Each row was made from one walk, in order. Every step used is in the known rows, and no mark comes twice. Write each row's walk.
In the rows, 128 means zero.
Known rows
D, F, L, Q: [179 142 175 187 105 117 152 135 167 149 106 113  90  55 137 139 139  91
 150 110 123 112  92 151 112 130 186 142 149 127 128 105 111 109 130]
X, N, Q, D, H: [198  96 164 117 144  69 132 111 120 204 131  78  88  95 112 129 100 137
 115  54  82  76 144  82 158 140 119 163 163 141 179 122 130 137 146]
F, N, Q, D, H: [202 102 158 141 134  38 128 119 147 172 128 115  91  89 117 121 135 107
 108  51 115  98 147  93 113 128 123 156 161 137 184 142  99 141 125]
F, Q: [152 134 151 135 141 114 152 107 166 153 101 133  97 106 114 116 143 120
 126 126 117 131 158 147 119 122 124 146 151 124 129 120 107 128 139]
Q, N, D, H, L: [177 104 148 118 181  82 132 146 143 152 105  99 119 106 112 122  79 116
  55 100  96  43 148  72 148 155 117 128 202 141 173 108 136 141 124]
D, H, L, Q: [168 115 165 146 113 108 135 113 161 167 114 100 108  96 117 148 114  79
 107  84 106  89  97 103 152 145 119 136 194 134 150 115 119 122 115]
Q, D, H, L, N, X: [211 105 152 116 133  93 116 124 162 141 136  89 101  83 103 135 110 121
  49  79  90  33  96  61 151 173  43 132 198 128 199 111 113 133 128]
X, N, F, Q, H: [212 155 149 109 172  88 164 113 140 167 103  99  86  89 105 137 117 129
 107  80  86 143 158 104 114 102 111 148 146 126 110 131 104 161 148]
N, D, Q: [143 116 160 129 155  95 117 116 127 150 115  95  90 140 134  80 107 133
 119  94 111  90 137 151 146 144 104 152 175 132 158 129 131  94 152]
F, N, Q, D, H, X: [213  92 151 137 151  28 141 111 161 180 124 110  97  76  82 108 131 103
  95  32 108  69 143  86 106 123  96 158 158 144 186 150 108 146 123]
X, N: [174 130 144 116 143 124 146 108 128 145 105 103 111 120 115 132 109 143
 134 118  76 112 124 100 128 139 155 160 136 126 132 112 146 136 145]
F, H, Q, N, X: [213 112 153 112 151  97 162 148 151 154  63 116 137  79  68 115 109 111
  64 100 105  64 158 109 104 108  75 125 172 136 172 106 115 175 125]
X, N, F, L, Q: [226 164 163 145 131 101 151 106 147 160 141  75  89  84 137 171 129 144
 137  89  91 138 112 106 112 115 151 145 112 119 113 101 115 141 147]
L, N, F, H, Q: [230 130 159 102 148 123 145 128 138 112 121 108 126 116  96 162 133 151
  84  69 104 120 104 124  89  93 105 119 142 100 163 133  82 135 138]
N, Q, D, H: [172  81 172 128 126  53 117 120 138 202 137 103  93  92 119 113 117 134
  95  52 116  79 141 117 158 146  97 151 164 128 198 149 111 132 141]
L, Q, N, X: [200 132 169 127 113  89 147 125 157 187 125  95 119  43  92 157 130 143
 121  69 131  55 128  86 129 150 143 129 148 119 135  92 162 164 149]
H, L, Q, N, D, F: [169 153 169 154 143 110 158 137 165 169 108  90 122  51  86 158  96 128
 117  92 108  49  91  65 136 143 158 123 190 126 127 100 147 152 126]
L, N, F, Q, H: [229 150 161 104 154 100 150 119 149 133 136 110 100  92 106 159 148 142
  94  59 123 131 126 125 103 115 120 121 153 105 138 129  85 132 149]
Q, D, F, H: [168 109 149 150 141 109 138 139 168 163  77 155  88  71 102  95 114 115
  82 110 108 100 124  78 118 130 108 151 166 123 185 161  89 149 132]
X, N, F, H, L: [209 151 149 126 166 114 160 132 149 157  95  97 130 113 102 161  96 144
  69 114  55 139 116  70 102 101  97 139 158 116 130 138  91 177 134]
N, Q: [158 111 177 132 119  80 141 126 133 184 131 104 134 107 115 135 128 168
 124  84 114 115 124 163 129 133 144 143 142 112 152 138 122 138 150]
H, X, N, Q, D, F: [198 108 160 128 160  73 164 111 150 199 106  73 104  53  57 110  95 148
 119  51  70  43 113  84 128 125 110 168 148 133 151 143 146 153 146]
L, N: [192 126 157 109 126 136 132 118 138 109 139 111 126 122 115 152 139 155
 123  98 111 102  93 122 117 152 165 131 140 106 159 109 128 105 147]
L, N, Q, H: [223 121 184 107 121  86 148 130 120 163 146  89 137  96  93 161 139 156
 119  42 131  98  98 139 126 144 159 117 162 119 179 111 116 124 151]
H, N: [158 120 150 105 135 110 122 131 150 119 119 104 110 113  87 119 101 129
  98 128  88  97 132 110  94 144 157 148 165 121 117 143 146 152 127]
F, H, Q: [175 113 148 126 135 124 154 124 147 139  66 138 125 117  87 108 123 108
  99 115 107 117 136 139 107  98  92 137 156 132 173 128  92 145 121]
N, D, H, L: [152  95 146 127 160  93 118 129 139 141 115 111 112 131 129 113  90 132
  70 105  93  77 124 114 151 153  88 136 200 138 181 121 115 116 125]
Q, H, L, N, F: [220 158 161 110 142 102 151 133 151 122 125  96 135  95  90 161 119 136
  68  79 100 113  73  97 120 140  99 109 172 107 143 137  96 155 131]
F, X, N: [192 111 131 122 172 103 169 101 168 129  97 114 117  97 115 100 120 121
 106 115  97 106 140 115 111 132 127 149 147 132 144 110 122 145 135]
Q, L: [161 140 150 133 132  96 164 135 157 139 106 130 114  92 134 122 115 138
 101 135 131 111  95  99 148 159 117 131 155 115 136 140 105 141 129]
H, L: [147 144 152 139 129 124 145 121 169 129 103 112 140 117 105 134 110 130
  92 144  85 108  87 114 130 147 106 134 163 114 133 131 118 147 125]
Q, D, F: [145 116 149 143 133 106 128 125 164 148  99 137  80  68 111  94 111 128
 107 109 102  85 109  92 136 150 121 159 149 112 159 161 119 137 139]

Write each row's walk
[191 115 136 109 160 107 162  96 151 152  94  93 120 100  69 113 105 139
 115  95  69  76 118  93 117 131 118 162 132 133 137 124 155 140 142] | H, X, N
[176 126 132 133 154  83 135 120 140 115 120 141 109 122 122 117 133 155
 121 104 112 117 140 108  89 133 147 148 141 133 157 121 115 132 134] | F, N, D
[188 139 145 108 156 102 141 116 130 145 120  94 106 116 123 147 104 168
 108  96  65 133 123 100 115 118 131 156 118 103 110 145 127 152 154] | X, N, F
[156 117 152 153 161 118 148 161 151 149  79 133 131  98 106 117  94 142
  69 126  94  97 110 108 112 125 113 131 202 133 172 133  92 139 125] | N, D, F, H, L
[198 116 158 127 149  76 155 131 167 155 112 109  87  29  71 109 112 102
 113  46 145  70 129 104 101 134 154 127 205 150 141 121 129 158 121] | L, Q, H, N, D, F, X
[165 111 157 145 140 129 159 150 149 139  48 138 116  90  92 104 108  87
 104 115  97 106 119 147 100  92 124 145 176 128 151 145  94 134 118] | D, F, H, Q
[171 129 163 176 128 115 146 152 162 123  89 122 101  82 146 113 123  95
 114 144 104 118 106 165 106 134 167 147 151 122 136 123 103 110 128] | D, F, L
[173 128 149 108 151 108 153 120 145 124  82 105 118  97  79 110 102 109
 116 106 101  61 138 118 128 121 124 138 143 123 136 115 147 150 127] | H, Q, N
[180 130 170 114 141  84 126 134 141 144  93  73  81 108  87  76  97  45
  98  84 103  92 138 130 120 141 116 147 211 146 125 149 137 128 127] | D, Q, H, N
[182 112 151 116 138 115 135 148 155 140  92 128 122 112  81 123 107 113
  66 127  97 118 151  96  76 122 137 137 185 134 154 142 108 163 120] | F, H, N
[162  84 142 122 136  84 109 110 152 155 115 135  72 102 125  90 113 107
  83  89 108  81 140  85 159 159  87 157 163 128 197 149 112 125 132] | Q, D, H
[162 142 149 120 133 105 172 120 149 118  89 114 108  94 106 111 107 118
 121 122 121  86  92 124 148 132  84 132 153 123 131 128 108 138 118] | H, Q, L
[158 145 169 143 137  91 155 130 153 151  97  91  86 108 143  91 107  77
 113 116 126  98  99 122 158 151  95 143 186 126 127 143 109 105 133] | D, Q, L
[186 130 168 124 127  90 138 137 139 168 119 103  84  46  72 128 105 120
 132  52 130  76 117  94 113 140 174 133 195 144 132 125 146 150 129] | L, Q, H, N, D, F
[161 105 159 154 138 123 150 160 153 154  60 153 120  91 114 112 114 103
  90 124 103 126 120 130  98 114 153 147 175 121 157 153  93 133 129] | D, F, H
[170 131 179 137 124  64 169 143 141 187 129 101 132  83 126 140 118 163
 113  94 134 107 101 126 150 146 125 127 159 114 145 139 104 147 138] | N, Q, L
[142 130 159 154 146 119 156 136 165 152  79 136  91  80 118 111 125  96
 124 121 104 116 137 153 112 115 155 155 170 120 112 139 107 118 134] | D, F, Q
[180 114 178 123 121  61 150 132 127 194 116 110 131  89  97 124 127 144
 114  63 129 118 128 155 135 135 132 132 161 126 166 141 114 151 146] | N, Q, H
[187 123 151 117 150 102 147 129 148 138  87 130 118 113 101 126 118 141
  74  91  97 140 134 139  94  79  69 133 134 104 147 165  75 162 132] | N, F, H, Q
[181 117 147  92 154  79 127 140 130 135 116 112 101  99  75 100  93 141
  81  90 114  88 147 104 109 152 126 133 188 146 154 135 136 160 130] | Q, H, N, D
[197 129 144 117 188  78 171 108 142 167 100  63  93  97  90  89  81 126
 109  78  89  43 113  77 149 143  71 154 177 153 142 119 144 119 142] | H, X, N, D, Q, L
[219 102 158 124 158  86 177 121 146 206  88  97 144  92  58 129 113 141
  92  69  84  95 141 101 101 101 108 146 157 144 178 125 112 161 139] | F, H, X, N, Q
[185  70 166 121 142  42 129 107 153 209 128  96  98  78  86 100 111 132
  85  34 110  52 139 110 151 140  72 154 161 133 201 156 118 138 139] | N, Q, D, H, X
[175 122 137 108 163 113 138 111 113 146 119 101 106 127 118 124  98 186
 128 106  81  97 136  96 135 144 143 156 145 137 155 101 148 130 153] | X, N, D
[187 152 159 125 128 143 144 121 158 106 130  93 146 119  98 166 124 139
  98 123  88  90  62  99 122 154 130 120 169 109 146 103 120 124 129] | H, L, N
[204 111 139 110 181  81 167 128 134 165  75 103 105  66  60  91  87 129
 102  61  87  61 121  94 126 133 113 152 174 154 156 130 143 144 140] | Q, H, X, N, D, F
[202 106 154 124 166  76 175 109 154 168 116  92 129  87 109 118 123 140
 116  80 103 102 144 136 116 122 132 145 155 132 149 111 119 152 141] | F, X, N, Q
[172 146 152 130 131 100 156 127 159 142  85 118 134  96  88 121 111 104
  84 116 104 113  97 109 136 151  94 124 181 131 150 133 110 160 121] | Q, H, L
[158 136 143 135 142 101 142  91 181 165 111 137  69  83 103 101 141 125
 116 116 121 105 162 100 134 134  87 152 147 126 156 127  99 143 140] | F, Q, D
[218 108 151 117 142  70 135  78 161 199 138  85  59  51  85 136 113 125
 114  13  97  62 120  40 147 126  82 158 140 129 157 142 131 147 143] | L, Q, D, H, X, N, F
[189 147 154 118 157  73 154 120 159 162 105 130  89  85 110 124 136 129
  86  80 120 154 158 141 112 103  91 134 147 110 118 162  80 160 144] | N, F, Q, H
[237 113 179 102 134  76 160 120 134 168 139  82 143  79  60 148 137 156
 109  25 124  69  94 131 118 139 131 121 161 126 182 117 125 130 149] | L, N, Q, H, X
[207 128 147 119 176 103 186 137 157  91 104 105 106  65 105 107 106 127
 105  87 136  43  80 121 128 128  96 116 188 131 157 103  94 117 117] | H, Q, L, N, D, F, X
[195 156 170 140 116 100 159 128 178 176 116  78 139  47  76 171 114 129
  97  97 107  48  95  68 133 153 109 118 175 121 125  88 150 178 130] | H, L, Q, N, X
